Each row comes from the steps of one path. Every step used is in the known rows, and no mark comes twice. Write the path behind each row, first mark first.
In the rows, 128 means zero.
Known rows
u/j/q/v: [ 69 111  88 133 151 101 122 132 164 108 117 108 197 108  95  60 138 142
 119 129 163 114 145  44 113 128 128 132 129 184 108 110 123 131  84]
a/u/j/q: [102 109  74 113 134  98 105 127 165 113 115 115 182 124  76  67 121 121
 118 121 177 190 125  85 105 124 105 130 122 142 106 121 127 121  84]
v/q/j: [ 80 100  83 148 135  87 138 131 184 118 125 124 161 134 129  71 145 116
 137 137 173 123 104 127 128 125  78 141 120 109 124 146 127 173  84]
p/v/q/j/u/a: [ 76  96  67 130 144  69  98 129 179 121 121 116 176 109 113 101 142 112
 135 127 157  86  98  96 121 124  62 137 109 199 117 123 119 141  80]
q/v: [ 74 106  86 143 154  82 103 139 141 119 136 110 171 119 128  76 138 159
 126 125 169  57 143  88 128 110 148 130 133 185 123 109 119 166  78]
x/a/q/v/p: [ 95 124  85 133 153  74 162 144 117 104 132 115 190  82 154  57 156 156
 133 147 176  41 137  82 120  83 174 128 162 191 115 122 123 158  84]
q/j: [ 88 103  82 135 142  98 109 136 158 136 131 119 156 103 135  92 131 113
 125 126 170 133 132 143 124 122 119 134 114 131 125 138 123 180  83]
l/q/a: [ 72 113  69 139 129  98  98 150 146 132 116 121 155 119 133 115 147 122
 133 123 174 114 147  84 131 125  95 123 136 142 126 135 124 166  81]
e/q/w: [ 60 114  70 132 144  96  89 151 148 134 122 113 152  97 101  73 138 129
 131 125 183 187 151  99 142 137 114 125 117 148 124  96 124 152  71]
p/v/q/j/u: [ 80  96  72 130 143  85 121 116 169 122 115 116 164 168 108 110 141 123
 135 111 165 105  99  99 115 126  46 140 110 166 117 122 120 147  78]
w/q: [ 78 102  78 128 142  96  82 133 123 129 145 123 170 117  82  96 127 165
 123 140 185 116 130 105 139 129 114 129 124 115 122 113 127 153  69]
w/q/v: [ 70 105  86 136 153  89  77 144 131 114 143 116 182 109 105  91 134 176
 118 140 179  59 137  82 139 117 107 129 130 174 115 101 123 152  73]
u/a/q: [ 84 115  64 132 148  65 120 140 141 119 131 125 167  77 133  53 134 131
 123 145 170 122 114 105 140 115 152 131 125 150 123 119 127 150  81]
l/q: [ 80 111  72 136 144  96  90 132 134 125 117 123 150 143 117 101 144 134
 138 120 182 117 116  98 124 130 103 132 131 126 128 122 122 163  78]
j/p/v: [ 75 118  90 124 155  80 129 121 123 146 146 108 150 138  70 131 134 150
 133 111 183  93 123 101 135 138 127 127 112 171 133 112 122 144  55]
p/v/q: [ 74 100  76 143 137  71 133 116 145 127 136 118 177 155  79  88 144 160
 146 124 176  82  94  77 138 128  81 138 121 147 132 122 124 154  69]
a/q/e: [ 85 112  74 125 147  65 170 138 154 126 123 126 156 114 155  61 138 128
 133 120 188 143 121  98 136 124 113 130 126  97 120 120 124 149  79]
e/q/l/f: [ 62 118  84 131 148  81 155 141 153 119 139 119 154  74 189  74 152 136
 122 122 174 177 107 125 130 114  69 125 115 129 110 123 133 156  72]
a/u/j: [117 107  74 113 128  88  84 121 169 130 133 113 174 117  99  57 117 106
 121 122 172 169 114 122 107 118 113 131 126 132 114 130 126 136  83]
j/q: [ 68 107  81 133 149  98 121 134 127 118 124 117 169 132  83  90 136 165
 128 126 181 141 140  73 131 127 144 132 123 136 121 114 123 150  77]
x/a: [ 80 103  79 141 134  85 127 133 116 146 156 116 174  67  86  59 138 134
 137 132 171 100 144 115 134 112 192 129 145 145 125 136 119 162  83]
p/v/q/j/u/g: [ 79  94  73 122 131  80 145 103 173 125 113 112 168 161  87 112 136 134
 132 114 156 110 102  74 128 141  20 132 108 179 113 123 121 134  83]
q/a/u/j: [111 107  70 118 115  93  98 138 180 137 130 112 182  94 111  70 120  94
 118 125 164 161 146 106 112 114 103 123 132 151 114 144 127 138  87]
e/q/l: [ 65 109  87 121 144  81 147 138 156 132 135 118 156 128 161  61 140 123
 121 128 182 165 119 115 132 112 100 125 116 127 124 112 127 161  81]
l/q/a/u: [ 96 112  63 124 123  89  81 156 160 119 110 120 150 127 142 110 137 110
 126 116 182 134 135  98 121 111  68 121 137 157 118 135 124 153  83]
f/l: [ 75  88  81 125 141  71 163 118 140 128 163 116 159 146 125 104 127 139
 126 142 172 115 149 112 146 110 129 124 116 118 130 114 127 166  71]
q/v/p: [ 96 115  94 133 159  81  92 138 128 108 130 107 179 124 142 111 145 173
 136 137 177  42 144  81 114  97 150 127 146 182 130 114 124 175  76]
a/q: [ 91 114  69 131 148  83 144 129 132 121 124 125 160 130 132  58 133 146
 122 130 177 139 115 110 135 116 130 133 125 117 122 120 126 156  79]
x/a/q: [ 85 113  70 137 138  79 166 134 116 131 143 124 174  79 115  32 142 130
 129 137 174 120 125 113 139 108 176 132 143 138 115 130 123 152  86]
x/a/u/g: [104 103  73 116 117  71 135 126 134 134 147 112 174  78  74  64 125 135
 128 128 173 123 134 108 138 111 137 120 143 173 111 135 122 135  89]
u/a/q/v/p: [ 94 125  80 127 162  58 112 151 141  92 121 115 185  75 170  82 148 155
 129 155 172  41 126  76 123  89 149 129 143 205 122 110 127 157  80]
f/l/q/a: [ 61  97  70 130 127  83 160 141 153 124 138 121 153 149 158 132 144 113
 130 142 170 109 159  82 144 115  76 117 126 134 125 127 128 167  79]
e/q/v/p: [ 87 119  90 127 161  88  98 153 136 112 118 107 173  97 164  98 157 179
 134 135 183  80 131  78 126  98 110 127 138 170 122  99 126 161  77]
j/p/v/q: [ 68 116  91 137 148  69 156 117 149 128 136 113 158 167  67 108 148 150
 147 122 187  83  95  82 139 142  86 134 117 154 133 120 124 137  56]
a/u/j/q/v: [ 91 111  82 119 144  92 105 138 178  96 114 108 194 121 100  57 128 132
 113 122 170 131 133  59 103 113 103 129 129 199 100 109 122 119  86]
q/a/u: [102 106  70 123 123  85  97 152 154 130 132 115 162 107 124  96 124 124
 118 121 176 129 153 109 128 103 114 121 131 163 119 135 124 156  81]
l/q/v: [ 71 112  78 141 152  89  85 143 145 108 114 115 160 140 143  93 151 145
 132 120 176  60 125  76 122 120 100 133 138 182 120 110 119 163  82]
u/a/x: [ 71 104  76 126 153  70  63 143 146 124 148 119 174  59  91  64 122 137
 127 144 186  70 109 131 128 119 166 125 133 160 135 121 121 169  76]
e/q/a/u/j/p: [ 93 128  84 108 128  99 112 156 191 142 118 106 157  76 121  79 137  92
 115 118 181 198 139 107 125 129  70 119 123 147 107 127 130 110  75]

Write each row's path
[ 85 106  68 122 148 110  78 133 158 118  94 120 136 152 150 117 141  97
 127 108 170 143 120 119 100 127  69 133 121 144 112 124 117 159  87] | l/q/j/u
[ 77 115  64 125 165  64  95 144 147  97 115 114 173 104 156  55 137 140
 112 130 159  73 131  69 121 100 139 128 133 226 105  96 117 131  84] | j/u/a/q/v
[ 84 101  67 122 152  77  62 135 132 128 133 113 164  94 110  91 128 134
 126 126 163 109 142  97 120 114 165 128 128 176 120 111 117 141  79] | j/u/a
[ 71 102  79 154 124  80 136 142 162 125 132 120 177 125 111  73 147 137
 140 140 172 106 135  80 138 119 103 131 136 129 128 143 127 163  79] | v/q/a
[103 124  87 111 126  92 116 139 183 138 133 106 160 102  99  91 124  84
 118 121 176 159 150 112 112 129 108 119 128 155 113 141 128 123  73] | q/a/u/j/p
[ 61 104  77 124 139  99  70 153 136 127 148 124 178  87  80  98 119 155
 114 145 194  89 133 112 136 124 102 117 134 131 125 124 126 164  71] | w/q/a/x
[ 91 107  67 114 131  87 184 121 144 128 119 118 165  86 124  57 134 105
 115 125 156 146 134 108 126 119 116 126 131 172  96 136 120 131  99] | x/a/q/j/u/g
[ 76  99  72 115 160  86  50 142 171 119 127 118 162  68 118  84 118  99
 116 131 174  95 112 149 105 117 127 126 120 177 119 123 116 163  85] | q/j/u/a/x
[ 82 117  95 129 166  91 117 145 125  90 113 108 188 136 125 113 149 190
 133 138 181  68 153  43 111 103 141 127 141 191 121 105 124 158  77] | j/q/v/p
[ 69  94  72 126 141  78 151 124 143 118 140 122 148 168 144 123 141 126
 135 137 177 113 131 101 142 119  82 125 121 116 126 116 127 163  74] | f/l/q
[ 66 104  89 119 139  84 121 129 141 122 150 125 171 144 115  93 125 133
 117 144 186 129 127 116 130 118  97 124 118 126 124 117 128 160  71] | w/q/l
[ 91  99  73 113 139  89 103 109 125 132 124 108 160 145  82 100 123 158
 124 114 163 132 146  77 125 131 114 122 125 157 114 112 119 135  83] | j/u/g
[ 70 104  75 133 129  99  92 150 133 137 145 121 177  97  97 108 131 152
 119 143 178 112 156  90 146 123 105 120 128 133 121 128 128 154  72] | w/q/a
[ 69 120  58 133 144  66 105 148 155 113 122 121 164  77 118  56 131 105
 124 148 173 146 144  99 138 128 151 127 119 183 124 108 124 149  75] | u/a/q/w
[ 68 102  92 139 133  64 171 120 173 110 140 124 166 180 134  58 142 115
 137 141 181 121 103 104 124 113  98 133 128 122 130 132 128 168  80] | v/q/l
[104 103  73 124 130  78 109 140 131 133 151 115 171  80  94  57 128 124
 129 124 181 117 134 134 127  96 162 128 145 164 115 136 119 148  84] | x/a/u
[ 57 117 104 126 145  57 197 111 170 121 145 115 156 195 101 104 147 115
 138 127 188  91  94  88 129 133  70 129 114 165 135 120 126 147  59] | j/p/v/q/l
[ 62 109  78 135 136 101 131 153 137 126 122 116 177 114  95 103 139 152
 122 127 173 140 169  58 135 122 137 121 128 154 122 128 125 153  82] | j/q/a
[ 91 103  67 132 118  67 128 139 167 121 130 116 179 149 104  99 137 139
 134 121 177 102 112  76 136 109  42 127 124 183 122 134 126 145  75] | p/v/q/a/u
[ 52 100  67 128 137  81 139 130 156 113 132 118 141 166 122 130 137 105
 138 140 180 143 157  89 140 134  81 120 118 146 128 104 125 163  68] | f/l/q/w
[ 67 111  82 138 156  88  98 152 146 124 127 109 165  98 142  64 149 167
 121 121 174  93 129  83 140 111 106 130 126 173 117  97 122 153  80] | e/q/v
[ 89 112  93 127 157  89  71 143 119 103 135 112 189 122 120 126 140 188
 129 152 186  39 140  76 122 105 110 126 141 167 121 105 127 159  69] | w/q/v/p
[ 81 110  75 131 138  62 196 144 140 136 140 125 172  62 139  35 146 115
 139 127 184 124 130 102 140 117 154 129 145 114 114 132 121 144  86] | x/a/q/e
[ 74  97  86 144 137  62 157 133 174 123 130 123 166 140 122  66 149 133
 156 127 190 106 111  81 133 132  84 136 134  89 128 130 124 153  78] | v/q/e
[ 61 109  84 145 136  56 186 113 160 107 145 121 173 128 148  92 152 143
 140 126 168 101  74  94 125 119  36 132 116 158 120 134 132 158  62] | p/v/q/l/f
[109 121  89 107 139  88 106 121 172 130 133 108 155 123  84  81 122  95
 124 119 183 162 120 128 107 132 117 128 122 140 115 127 126 119  69] | a/u/j/p
[ 65 117  90 128 143  91 182 120 168 104 131 118 183  82 138  73 139 111
 121 130 162 191 120  86 100 130  90 126 117 137 102 138 134 135  75] | u/j/q/l/f
[ 83 109  74 135 142 104 103 140 162 126 108 124 141 121 152 112 144  98
 131 121 174 129 114 128 119 131  72 134 120 125 122 137 123 177  86] | l/q/j
[101 112  67 114 117 101  96 155 187 140 120 111 175  65 131  58 132 100
 114 121 170 198 133 103 124 115  67 122 124 141 108 129 130 124  88] | e/q/a/u/j
[ 91 104  79 112 126  82 163 143 175 128 129 115 192  53  89  41 134  92
 136 120 183 173 140  77 108 123 124 125 142 141  99 134 121 107  89] | x/a/u/j/q/e
[ 49 122  86 139 145  71 140 124 162 124 127 109 152 166  48 114 145 125
 149 124 189 111 123  73 139 158  89 129 115 186 134 105 123 136  49] | j/p/v/q/w
[ 72 102  70 114 161  78  44 137 142 117 137 116 168  84  87  76 120 134
 123 130 180  83 114 118 109 115 162 123 133 175 124 108 116 150  77] | j/u/a/x
[ 90 102  67 123 105  60 151 125 175 124 127 112 182 143  77 104 132 145
 132 123 169 105 113  53 147 123  14 120 123 193 118 134 128 130  80] | p/v/q/a/u/g
[ 58  96  80 133 150  72 151 133 154 102 137 116 156 168 168 117 147 136
 128 136 172  53 140  74 138 110  79 125 128 173 120 103 123 162  77] | f/l/q/v
[ 64 111  90 149 138  64 185 120 170  98 141 126 163 123 165  68 152 131
 139 137 173 130  88 111 120 115  64 132 128 121 116 143 133 164  71] | v/q/l/f
[ 67 122  90 119 156  96 141 143 163 150 125 108 138  98 123 128 148 122
 122 108 183 143 111 126 142 143  56 129  93 163 123 110 125 145  64] | e/q/j/p/v
[ 73 114  88 135 144  75 160 125 146 115 149 120 157  92 173  89 138 130
 126 126 167 139 119 127 119 112 106 125 121 137 117 138 130 171  70] | q/l/f
[ 55 109  81 130 145 102 116 154 142 116 125 119 177 103  80  87 129 155
 119 131 190 114 146  76 127 121 127 118 133 155 125 127 123 161  79] | j/q/a/x
[ 64 104  85 128 149  82 153 143 148 124 121 118 167 116 109  91 140 147
 137 117 190 148 148  61 130 136 119 127 123 118 121 116 122 144  77] | j/q/e
[ 68  98  74 127 152  74  77 138 194 102 122 124 168 102 111  65 132  98
 130 140 177  85  85 133 107 120  84 134 127 156 118 128 118 157  86] | v/q/j/u/a/x
